Each row comes from the steps of one path. Every step used is in the known rows, and no mark comes twice. Write the path behind each row, first mark first.
Known rows:
p > l: [-0.03  0.22 -0.51  0.02  0.06  0.22  0.01  0.05 -0.05 -0.02 -0.09  0.01
  0.07 -0.06  0.07 -0.01  0.15  0.11  0.00 -0.04  0.12 -0.24 -0.07]
h > x > f > k: [ 0.27 -0.15 -0.89  0.05 -0.14 -0.05 -0.07 -0.01  0.01 -0.11 -0.14 -0.16
  0.14 -0.01 -0.06  0.32  0.00  0.23  0.07 -0.23 -0.01 -0.21 -0.07]
k > f > c > h > v: [-0.05  0.01  0.42  0.02  0.15  0.07  0.16  0.12  0.04  0.00 -0.05 -0.01
  0.07  0.00  0.15 -0.18  0.20  0.25 -0.19  0.09  0.27 -0.12 -0.31]
c > h > v > f: [-0.04  0.00 -0.24  0.16  0.01  0.18  0.11 -0.20  0.10  0.08  0.01  0.04
 -0.08 -0.08  0.07 -0.10  0.36  0.25  0.16  0.01  0.37  0.04 -0.11]
v > h > c: [-0.13  0.50  0.23 -0.05 -0.01 -0.15  0.00  0.06 -0.40  0.64  0.01  0.06
 -0.06 -0.18 -0.10  0.06  0.06  0.14  0.10  0.03  0.14 -0.16  0.34]
c > h: [-0.08  0.04  0.05  0.20  0.01  0.17  0.06  0.06 -0.08  0.19  0.17 -0.03
 -0.04 -0.06  0.09  0.10  0.18  0.22  0.14  0.10  0.06 -0.22 -0.21]
l > p > m: [ 0.07  0.04 -0.26 -0.12 -0.01  0.45  0.06  0.02  0.02  0.03 -0.09 -0.03
 -0.10  0.06 -0.07 -0.01  0.41 -0.15 -0.08  0.22  0.03 -0.31  0.01]
h > v > f > p > m: [ 0.08 -0.26 -0.47  0.01  0.05  0.38  0.06 -0.28  0.25 -0.07 -0.19  0.08
  0.22  0.11  0.02 -0.20  0.57  0.00  0.06  0.09  0.27  0.09  0.15]
k > f > p: [-0.01 -0.21  0.31  0.07 -0.17  0.14  0.05  0.10 -0.13  0.04 -0.05 -0.01
  0.52  0.04  0.16 -0.02  0.33  0.03 -0.05  0.19  0.11 -0.13 -0.03]
v > h > x: [-0.06  0.11  0.00  0.09 -0.11  0.11  0.03  0.08 -0.20  0.46  0.08 -0.03
  0.02 -0.08 -0.15  0.10  0.06  0.32  0.10 -0.04  0.19 -0.20 -0.10]
c > h > x: [ 0.05 -0.23 -0.12  0.19 -0.01  0.15  0.06  0.14  0.06  0.03  0.14 -0.09
 -0.09  0.02 -0.11  0.19  0.08  0.51  0.13  0.01  0.11 -0.20 -0.42]
f > v > h: [-0.08  0.27  0.28  0.15  0.16  0.09  0.18 -0.13 -0.25  0.48  0.06  0.01
  0.12 -0.21  0.10 -0.19  0.13 -0.18  0.05 -0.06  0.16 -0.12  0.17]
x > h > v: [-0.05  0.09 -0.62  0.02 -0.03  0.15  0.07 -0.16 -0.04 -0.05 -0.03 -0.06
 -0.21 -0.04  0.12 -0.16  0.03  0.26  0.04  0.04  0.08 -0.20 -0.05]
h > v > f > c: [ 0.06  0.36 -0.15 -0.05  0.04 -0.05  0.06 -0.31 -0.03  0.25 -0.08  0.18
 -0.06 -0.07  0.14 -0.21  0.31  0.15 -0.01 -0.26  0.26  0.00  0.03]
k > f > v > h > x: [ 0.02 -0.13  0.46  0.17  0.06  0.11  0.22  0.16 -0.10  0.24 -0.10 -0.13
  0.20 -0.09 -0.08 -0.14  0.05  0.10 -0.09 -0.07  0.39 -0.07 -0.14]
v > f > x > h: [-0.02  0.07 -0.14  0.12 -0.04 -0.09 -0.10 -0.19  0.00  0.26 -0.02  0.00
 -0.12 -0.02 -0.04  0.02  0.13  0.33  0.20 -0.12  0.07  0.06 -0.17]
x > h > c: [-0.08  0.35 -0.37 -0.05 -0.02 -0.20 -0.03  0.12 -0.19  0.15 -0.02 -0.01
 -0.34 -0.09 -0.01  0.07 -0.10  0.28  0.10  0.05 -0.02 -0.17  0.07]
h > x > f > p > m: [ 0.14 -0.67 -0.71  0.00 -0.06  0.37 -0.03  0.12  0.31 -0.15 -0.28 -0.15
  0.29  0.18 -0.19  0.16  0.15  0.09 -0.02  0.08  0.03 -0.04 -0.05]
v > h: [-0.17  0.38  0.14  0.10 -0.06  0.12  0.02 -0.01 -0.33  0.62  0.10  0.03
  0.06 -0.16  0.05  0.03  0.16  0.01  0.11  0.03  0.16 -0.22  0.11]
l > p > f > c: [ 0.05  0.36  0.27 -0.29  0.04  0.11  0.00 -0.04 -0.01 -0.02 -0.20  0.18
  0.22 -0.05  0.07 -0.06  0.30 -0.03 -0.15  0.02  0.08 -0.16 -0.15]
l > p: [ 0.05  0.19 -0.11 -0.12 -0.15  0.18  0.07 -0.14 -0.20  0.11  0.01  0.05
  0.01 -0.06  0.03  0.03  0.35 -0.02 -0.04  0.12  0.00 -0.31  0.05]
f > x: [ 0.12 -0.15  0.30  0.07 -0.05  0.00  0.00 -0.27 -0.16  0.31  0.00 -0.08
  0.13  0.06 -0.07  0.04  0.13  0.36  0.11 -0.13 -0.10 -0.23  0.01]
k > f: [-0.01  0.00  0.21  0.09 -0.18  0.18  0.05  0.19 -0.21  0.18 -0.08 -0.11
  0.15  0.00  0.15 -0.01  0.15  0.09  0.00  0.04  0.22 -0.24 -0.08]
h > c > f > p > l: [-0.06  0.08 -0.08 -0.15  0.24 -0.05  0.02 -0.10 -0.05 -0.12 -0.24  0.15
  0.53 -0.03 -0.01  0.09  0.30  0.38 -0.14  0.17  0.22  0.23  0.05]

Which path is each row?
[ 0.05  0.08  0.07 -0.19 -0.12  0.30  0.02 -0.06 -0.03 -0.11 -0.21  0.03
  0.24 -0.04  0.07  0.00  0.33  0.00 -0.01  0.12  0.16 -0.18 -0.06]  l > p > f
[ 0.08  0.12 -0.64  0.06 -0.09 -0.06 -0.07  0.05 -0.12  0.23 -0.09 -0.11
  0.21 -0.12 -0.12  0.29  0.01  0.13  0.08 -0.14  0.10 -0.14  0.02]  v > h > x > f > k
[-0.03 -0.02 -0.42 -0.02  0.08  0.19  0.01 -0.04  0.01 -0.16 -0.08  0.12
  0.45 -0.01  0.07 -0.03  0.32  0.06 -0.04  0.10  0.00 -0.11 -0.01]  f > p > l
[ 0.04 -0.06  0.26  0.02  0.19  0.09 -0.01  0.27  0.26 -0.10 -0.04  0.04
  0.10  0.03 -0.04  0.11  0.03  0.51 -0.01 -0.09  0.18 -0.06 -0.60]  p > f > c > h > x
[ 0.05 -0.08  0.32  0.08  0.17  0.20  0.13  0.03  0.06  0.11 -0.19 -0.05
  0.29 -0.11 -0.06 -0.12  0.01  0.14  0.05 -0.16  0.35  0.03 -0.14]  p > f > v > h > x
[-0.09  0.40  0.13  0.11  0.13 -0.09  0.00  0.07  0.04  0.35  0.14  0.20
 -0.10 -0.12  0.12  0.03  0.31  0.13  0.10 -0.09  0.22  0.04 -0.29]  v > f > c > h
[ 0.06  0.11 -0.36  0.05 -0.12  0.15  0.08 -0.33 -0.04  0.14 -0.10  0.03
 -0.03 -0.06  0.09 -0.16  0.33  0.17  0.13 -0.16  0.35 -0.04  0.13]  h > v > f
[ 0.03  0.08  0.28 -0.26  0.20  0.20  0.12 -0.13  0.22 -0.30 -0.18  0.14
  0.17 -0.03  0.05 -0.19  0.36  0.19 -0.19  0.17  0.21 -0.07 -0.28]  l > p > f > c > h > v
[ 0.05 -0.19 -0.21  0.01  0.04  0.02  0.03 -0.39  0.01 -0.01 -0.10 -0.12
 -0.08  0.07 -0.05 -0.16  0.01  0.51  0.03 -0.03 -0.06 -0.15 -0.08]  f > x > h > v
[-0.02  0.05  0.26 -0.06  0.26  0.19  0.07 -0.03  0.19 -0.13 -0.14  0.06
  0.15 -0.02  0.16 -0.17  0.17  0.31 -0.06 -0.01  0.22 -0.04 -0.31]  p > f > c > h > v
[-0.06  0.39  0.41  0.00  0.21 -0.19  0.18 -0.07 -0.32  0.48 -0.06  0.04
 -0.02 -0.23 -0.04 -0.13  0.02 -0.06  0.01 -0.08  0.16 -0.06  0.40]  f > v > h > c
[-0.05 -0.11  0.24  0.04  0.02  0.11  0.06 -0.29 -0.16  0.13  0.01  0.07
  0.60  0.01  0.19  0.10  0.39  0.28 -0.01  0.17  0.13  0.11 -0.09]  c > f > p
[ 0.07  0.14  0.35 -0.03  0.27 -0.15  0.20 -0.26 -0.19  0.14 -0.18  0.00
  0.16 -0.12  0.06 -0.04  0.10  0.26 -0.08 -0.10  0.26  0.14  0.13]  h > c > f > v
[ 0.18  0.22 -0.23 -0.18 -0.04  0.13 -0.04 -0.15 -0.01 -0.30 -0.17  0.06
  0.33 -0.07  0.11  0.10  0.40 -0.08  0.01  0.06  0.05 -0.22 -0.07]  l > p > f > k
[-0.11  0.11  0.62  0.16  0.10  0.13  0.21  0.10 -0.24  0.37 -0.07 -0.08
  0.25 -0.17  0.12 -0.22  0.15 -0.23 -0.07  0.03  0.34 -0.08  0.06]  k > f > v > h
[ 0.10 -0.43 -0.87 -0.05 -0.03  0.20 -0.03  0.08  0.24 -0.33 -0.32 -0.05
  0.48  0.05 -0.18  0.14  0.11  0.24 -0.07  0.00  0.07  0.02 -0.12]  h > x > f > p > l
[-0.01 -0.15  0.10  0.00  0.04  0.09 -0.11 -0.06  0.09 -0.05 -0.20 -0.11
  0.16  0.04  0.01  0.01 -0.06  0.41  0.13 -0.02  0.00 -0.05 -0.27]  p > f > x > h
[ 0.09  0.14 -0.51  0.17  0.10  0.01  0.06 -0.27  0.11 -0.12  0.06  0.06
  0.00 -0.10  0.13  0.00  0.42  0.18  0.19 -0.05  0.26 -0.01 -0.10]  c > h > v > f > k
[-0.03 -0.20  0.25  0.08 -0.06  0.00 -0.03  0.08 -0.08  0.08 -0.10 -0.18
  0.05  0.08  0.00 -0.02  0.00  0.35 -0.02  0.06  0.05 -0.13 -0.27]  k > f > x > h
[-0.07  0.24  0.70  0.02  0.15 -0.15  0.20  0.16 -0.30  0.42 -0.17 -0.05
  0.12 -0.20 -0.02 -0.18  0.04 -0.11 -0.09  0.02  0.35 -0.01  0.28]  k > f > v > h > c
[ 0.06 -0.11 -0.25  0.02 -0.11  0.12  0.08 -0.42  0.04  0.01 -0.08  0.14
  0.35  0.00  0.10 -0.18  0.51  0.13  0.10 -0.01  0.24  0.09  0.17]  h > v > f > p
[ 0.01  0.23 -0.23 -0.07 -0.02 -0.05 -0.04  0.01 -0.12  0.30 -0.15  0.01
  0.07 -0.09  0.12  0.07 -0.01 -0.02 -0.08 -0.18 -0.02 -0.15  0.05]  x > f > c
[ 0.03 -0.62 -0.35  0.11 -0.07  0.13  0.02  0.08  0.23 -0.16 -0.05 -0.10
  0.37  0.04 -0.14  0.25  0.13  0.30  0.05  0.14  0.03  0.02 -0.26]  c > h > x > f > p
[ 0.00  0.28  0.43  0.00 -0.02 -0.01  0.04  0.19 -0.17  0.27 -0.05  0.03
  0.13 -0.01  0.19 -0.05  0.14  0.06 -0.16 -0.07  0.15 -0.22 -0.17]  k > f > c
